Each row was made from one walk, in order. Every step used is in the known rows, and no mark comes twice. Write each row's walk.
Known rows:
vesu/nugo/dodu/godo/guseg/tido: -11	-25	-14	-13	-50	-18	27	11	-8	38	-50	-9	-19	0	29	7	-4	19	34	3	27	12	-12	15	5	14	70	-8	10	10	-22	-3	-5	27	-38	12	-85	5
vesu/nugo: 14	0	-10	12	-21	-9	11	35	-15	21	-51	24	-45	0	43	32	6	-26	61	-18	-5	4	-33	13	19	-19	69	12	14	7	-48	12	-11	38	-16	12	-33	-12
tadi/vuru/nugo/dodu/godo/guseg: 0	-13	-6	1	-25	16	16	2	22	17	-41	14	-39	-22	31	7	3	-7	28	-8	12	53	4	40	-6	-5	59	-2	20	5	5	-3	-5	13	-2	-1	-63	0
mupem/nizad: -17	4	15	7	-36	-10	-9	8	-11	34	-49	40	-25	-7	56	52	19	-8	60	5	-7	19	-35	4	20	-16	23	-10	13	-25	-28	5	-17	44	-21	34	-13	11
nasoz/ludulob: 2	7	-7	-11	-25	12	0	-3	-6	44	-19	47	-12	-7	53	6	24	-20	70	-7	1	10	-47	-30	14	-12	46	-12	19	11	-29	-5	-62	24	-29	39	-26	-33
vuru/nugo/dodu/godo/guseg/tadi: -6	-19	-21	-13	-20	-8	21	1	10	14	-33	24	-11	-36	23	7	26	16	17	-13	12	22	-21	3	-21	32	36	-18	19	-20	-22	13	-13	20	-14	-10	-45	7
vuru/nugo: -7	5	-12	-2	-22	1	29	14	14	0	-25	58	-22	-3	38	3	9	-22	80	-9	-1	1	-38	-21	15	9	49	16	16	-20	-25	-6	-27	26	-18	8	-34	-10
tadi/vuru/nugo/dodu: -11	-5	-18	-9	-18	19	11	4	34	13	-35	36	-29	-10	27	-27	9	-37	62	-14	0	22	-23	-25	14	23	61	26	16	-15	15	-11	-2	16	31	6	-46	-6
mupem/vuru/nugo: 10	21	4	11	-22	3	4	28	-3	10	-25	66	-21	-8	48	-11	9	-50	79	-16	0	-3	-42	-4	23	12	45	-4	15	-15	-12	11	-35	44	-10	12	-24	-22
ludulob/nasoz/resi: 13	-28	-27	-10	-23	-7	-14	12	-43	35	-5	13	-37	-5	60	7	-19	-5	50	8	20	11	-23	-41	21	-26	12	-3	17	-17	-37	4	-18	38	-50	31	-14	6
vuru/nugo/guseg: 19	-12	-7	-9	-40	13	13	1	-6	23	-33	38	-48	5	24	-20	7	-17	62	-8	-12	26	-38	4	23	20	53	-4	-27	-43	0	-17	2	3	5	6	-45	18
nasoz/feba: -20	2	-16	-1	-16	16	-18	6	-37	30	-32	40	-30	-20	54	-10	6	-13	66	0	-13	36	-15	-40	-7	-23	20	-15	24	-11	-55	-4	-43	30	-12	50	-2	-22
tane/guseg/tadi: -13	5	-20	-7	-22	0	-7	2	-36	45	-34	34	-26	-32	49	26	38	-2	34	-20	-20	6	-35	-6	-1	6	29	9	-17	-39	-61	18	-41	47	-31	-6	-12	1
vuru/nugo/dodu/godo/guseg: -11	-16	-7	-10	-28	4	21	8	20	5	-34	9	-35	-27	25	15	8	14	26	1	14	51	2	39	-12	1	56	-18	17	5	2	-8	2	7	-15	4	-63	7
tadi/vuru/nugo/feba: 29	9	-4	28	-31	14	24	-4	13	12	-45	49	-48	-9	39	-15	18	-40	85	-13	-26	21	-33	-12	10	15	56	2	17	-28	-1	-20	-3	12	43	19	-43	3
feba/nugo: -29	6	-20	1	-33	-12	43	4	-29	13	-11	21	-16	-29	47	15	27	-26	37	-8	-12	6	-1	1	12	-32	50	-1	-3	25	-31	-14	-26	23	-22	37	-19	3
mupem/vuru/nugo/dodu: -11	0	-7	-11	-22	8	-3	22	17	2	-28	34	-23	-16	28	-28	15	-31	56	-7	7	17	-29	-13	12	29	54	-8	12	-12	21	-1	3	24	22	17	-41	-3
dodu/nugo/guseg/tadi/vuru: 30	-10	-18	17	-25	22	1	-16	-16	63	-55	30	-24	-1	48	-2	24	-47	43	-38	-19	15	-35	-8	16	6	43	13	0	-41	-28	6	-33	23	14	-2	-28	-1
ludulob/nasoz/nizad: -1	-23	2	-5	-30	4	3	8	-14	33	-40	61	-6	13	43	13	-6	-20	58	-3	-9	-8	-30	-47	24	-31	10	-10	24	-30	-23	-10	-20	45	-33	46	-8	-9
feba/nugo/dodu/godo: -43	-30	-17	-21	-24	-21	34	-11	3	20	-2	-10	-1	-31	18	18	10	-16	20	9	19	27	16	30	-23	1	50	-14	15	18	-1	-19	6	24	2	10	-67	4
guseg/tane: -15	15	-10	-17	-9	-27	16	-4	-38	50	-47	43	-32	-13	44	6	21	8	82	-4	3	-13	-21	20	5	-16	33	-13	-4	-11	-52	15	-4	54	-36	15	-25	-18
godo/guseg/nugo: 9	18	-18	7	-38	5	21	16	-10	-3	-53	31	-52	-40	32	11	32	28	57	-17	-7	-1	-39	36	18	-2	58	-26	10	16	-31	13	-17	34	-55	35	-15	-12
nasoz/feba/nugo/guseg/tadi: 3	-18	-33	-5	-39	2	8	-10	-53	39	-20	27	-18	-34	32	-27	30	-9	15	-20	-17	20	-27	-25	-6	14	26	-30	-16	-34	-37	-2	-20	14	5	24	-5	20
godo/guseg: 1	6	1	1	-30	14	3	20	-17	19	-58	20	-55	-20	57	24	28	21	41	-6	-17	42	-4	22	14	-28	40	-15	-3	12	-34	6	-21	14	-37	35	-26	2
guseg/tadi/vuru/nugo: 14	6	-20	15	-14	10	23	1	13	24	-35	72	-14	-6	44	-12	12	-50	74	-31	-7	-8	-44	-41	16	23	45	35	23	-32	-30	9	-46	36	0	-13	-23	-18
resi/nugo/vuru: 22	20	-9	-31	-27	18	24	-13	37	24	-54	17	-34	-19	18	-14	35	-24	68	-16	-17	13	-24	34	35	-14	42	-23	-20	5	-4	-38	-19	7	-21	12	-19	-2
nasoz/vesu: -17	-13	-18	-15	-19	24	21	-5	-17	48	-53	59	-22	-10	50	11	3	0	71	24	-19	27	-34	-36	4	-41	26	-9	8	-10	-36	9	-36	39	-13	44	-7	-20
ludulob/nasoz/vesu: -5	-18	-19	-11	-31	13	2	0	-36	57	-47	56	-30	4	51	0	-17	-9	63	28	-27	17	-33	-31	14	-29	21	-5	9	-33	-23	5	-23	33	-14	32	-8	-3
guseg/tadi: -10	-8	-16	-11	-16	-14	5	3	-22	33	-40	34	-4	-20	49	17	40	2	45	-14	-16	-7	-31	-35	-4	24	18	-7	6	-23	-62	19	-34	41	-23	12	-17	-7
vesu/nugo/feba: 32	0	-4	25	-35	-7	14	20	-10	13	-56	11	-62	-10	38	16	24	-16	67	-8	-26	20	-32	15	5	-2	65	-21	11	-7	-24	-8	20	17	31	29	-47	11
tadi/vuru/nugo: 10	12	-10	17	-16	17	23	6	16	21	-37	69	-28	3	45	-7	1	-57	84	-24	-6	5	-32	-21	25	2	54	40	20	-18	-19	-2	-40	33	0	-1	-31	-22
resi/nugo/dodu/godo: -26	-30	-9	-34	-17	-3	33	-11	39	24	-22	1	-10	-27	12	17	18	-2	50	19	32	35	4	33	-16	17	42	-14	19	20	-5	-25	0	24	-14	-3	-55	0
ludulob/nugo/dodu/godo/guseg: 4	-21	-9	-4	-32	0	16	-2	11	5	-43	-13	-31	-35	25	9	4	10	12	1	17	57	15	57	-12	-5	49	-24	18	20	4	-11	16	-1	-10	18	-61	-4
tane/guseg/tido: -34	5	-13	-15	-51	-6	8	1	-40	61	-37	20	-19	1	51	10	10	2	59	3	0	-4	-29	-11	22	3	54	22	-25	-22	-49	-10	-44	48	-57	14	-53	-2
ludulob/nugo: 22	-1	-13	12	-33	-10	18	-5	-10	-2	-40	15	-14	-15	34	-9	5	-32	52	-10	1	15	-11	12	14	1	40	4	20	11	-21	-15	-4	7	-12	37	-27	-33

Write each row's walk:
-21	-18	-12	-9	-33	-1	27	3	-2	13	-26	-8	-31	-39	31	21	17	14	5	2	8	53	19	50	-14	-21	53	-24	7	26	-2	-9	3	8	-17	19	-58	15
feba/nugo/dodu/godo/guseg
7	7	-10	20	-35	1	34	-7	-2	11	-41	8	-31	-8	43	18	38	-13	68	-9	-20	25	-33	7	-7	-10	55	-29	20	-24	-14	-28	-2	-1	24	34	-52	15
dodu/nugo/feba
-6	8	-5	-10	-15	-26	25	-5	-32	49	-46	27	-40	-26	38	19	12	28	54	-3	15	14	-2	69	-9	-30	37	-31	2	1	-44	18	1	43	-50	4	-43	-10
dodu/godo/guseg/tane
3	4	-17	5	-35	-6	30	7	-2	3	-38	23	-39	-42	23	24	21	25	49	-13	9	1	-29	58	0	5	56	-31	20	18	-30	12	-14	38	-59	18	-36	-16
dodu/godo/guseg/nugo
-1	17	-21	-13	-36	-6	26	-12	-8	20	-26	1	-24	-24	27	-10	24	-40	31	-30	-32	2	-11	31	26	-38	53	-24	-25	2	0	-33	-15	9	0	27	-33	2
feba/nugo/vuru
28	-16	-11	9	-22	20	-15	-14	-24	66	-57	35	-36	-4	50	-9	23	-38	45	-32	-25	16	-27	-12	18	17	33	12	-11	-36	-32	13	-27	32	12	2	-20	-2
nugo/guseg/tadi/vuru
-21	4	-19	-15	-20	-28	40	-9	-29	39	-33	12	-33	-43	25	3	16	25	30	-3	22	19	9	69	-15	-29	54	-33	0	15	-20	6	19	31	-30	8	-47	4
feba/nugo/dodu/godo/guseg/tane
-15	-31	-19	-13	-12	-7	25	-13	31	28	-17	23	3	-17	16	2	1	-32	38	-9	22	14	-15	1	-21	39	47	9	33	-22	-2	-2	-7	31	16	-23	-69	-10
guseg/tadi/vuru/nugo/dodu/godo
33	-12	-6	8	-36	27	7	-3	-4	40	-42	44	-55	9	30	-26	1	-44	66	-18	-17	30	-35	3	29	13	58	15	-21	-42	6	-13	-7	7	17	-1	-43	9
tadi/vuru/nugo/guseg
2	3	-19	-13	-34	-23	32	-15	-57	57	-33	25	-43	-21	26	-20	20	-1	51	-8	-3	2	-15	44	11	-22	50	-27	-36	-16	-24	-3	18	26	-16	16	-27	14
feba/nugo/guseg/tane
14	22	-15	17	-46	3	15	-1	-20	12	-40	25	-66	-45	26	6	40	8	69	-9	-28	11	-47	39	3	12	62	-28	-7	-20	-19	-11	7	30	1	28	-30	9
tane/guseg/nugo/feba
26	7	-13	-4	-22	-5	20	-14	-27	60	-49	56	-52	0	26	-34	2	-19	82	-18	2	0	-38	29	21	2	53	-3	-22	-44	-15	4	10	32	-3	-9	-36	0
tadi/vuru/nugo/guseg/tane
4	-16	-13	-5	-49	2	22	-6	-39	33	-25	8	-45	-15	32	-8	23	-18	28	-7	-21	32	-8	21	18	-14	53	-18	-40	-11	-5	-24	3	0	0	31	-32	30
feba/nugo/guseg
-1	-19	-7	-1	-27	1	13	18	7	16	-48	-9	-49	-26	30	29	7	13	14	-4	9	51	2	58	-9	-17	64	-20	17	20	-11	2	10	14	-12	6	-64	7
vesu/nugo/dodu/godo/guseg
51	7	-10	23	-47	0	17	-20	-3	6	-33	19	-22	-23	30	-29	22	-26	65	-6	-7	27	-35	-1	2	12	50	-34	28	2	6	-31	2	-13	33	56	-38	-18
nasoz/ludulob/nugo/feba
-23	6	-27	-18	-34	8	2	8	-3	11	-32	13	-47	-47	13	-3	30	9	44	-9	0	8	-38	23	8	18	71	-2	-8	-5	-3	-3	9	34	-12	17	-33	0
tane/guseg/nugo/dodu
-25	-8	-20	-24	-21	4	19	10	28	-3	-27	28	-22	-15	18	-18	17	-10	59	1	5	19	-26	-24	5	28	58	9	11	-15	13	-12	7	12	18	12	-49	4
vuru/nugo/dodu
-30	-27	-19	-20	-23	-19	23	-9	16	15	-18	2	-11	-32	7	17	10	2	45	5	22	5	-14	38	-21	28	54	-21	23	7	-6	-4	11	40	-12	8	-66	-13
guseg/nugo/dodu/godo
-28	9	-32	9	-31	3	24	4	-50	16	-3	33	-17	-40	49	-12	14	-29	40	-8	-11	26	0	-24	-3	-42	37	-12	15	16	-41	-18	-42	20	-15	56	3	-6
nasoz/feba/nugo
17	1	-17	18	-16	9	29	-1	17	24	-33	62	-17	-13	39	-1	4	-40	53	-31	4	9	-29	-6	4	17	47	22	30	-25	-26	12	-41	32	-9	-23	-38	-15
dodu/godo/guseg/tadi/vuru/nugo
-9	26	-24	5	-38	5	12	9	-25	17	-32	38	-50	-44	28	22	28	2	64	-18	-9	-11	-54	38	18	-4	63	3	-9	-7	-41	6	-29	54	-54	11	-14	-16
tane/guseg/nugo
8	-17	-13	5	-14	15	-4	-9	1	48	-54	20	-27	-25	46	4	21	-20	23	-25	-6	33	-5	6	-4	8	38	6	17	-9	-23	19	-25	31	5	-3	-36	-6
nugo/dodu/godo/guseg/tadi/vuru
-9	-18	-15	-11	-47	-2	31	-5	7	41	-41	15	-10	1	33	-14	-8	0	48	-1	27	14	-10	-2	9	26	65	10	15	-4	-7	-8	-22	26	-30	5	-83	-3
tadi/vuru/nugo/dodu/godo/guseg/tido
15	34	-25	-12	-39	7	2	-8	-3	26	-43	18	-52	-35	13	-4	24	-19	51	-37	-31	-12	-53	62	30	-15	64	-22	-32	-23	-7	-15	-13	35	-23	6	-29	-12
tane/guseg/nugo/vuru
-10	0	-24	-18	-34	8	11	14	9	-7	-49	7	-46	-45	15	-10	36	33	38	-8	5	17	-30	19	8	21	65	-23	6	15	3	0	15	16	-12	35	-35	1
godo/guseg/nugo/dodu
2	-28	-16	-22	-22	17	27	0	19	16	-29	-7	-39	-44	28	14	14	30	27	14	42	64	8	36	-7	-19	41	-28	17	31	-9	-10	-2	10	-43	16	-39	13
nasoz/resi/nugo/dodu/godo/guseg
38	-3	-8	30	-31	7	31	-10	16	15	-42	42	-40	-22	33	-8	20	-24	58	-18	-15	29	-26	7	-11	27	49	-15	26	-33	-6	-9	-2	11	36	0	-54	11
dodu/godo/guseg/tadi/vuru/nugo/feba
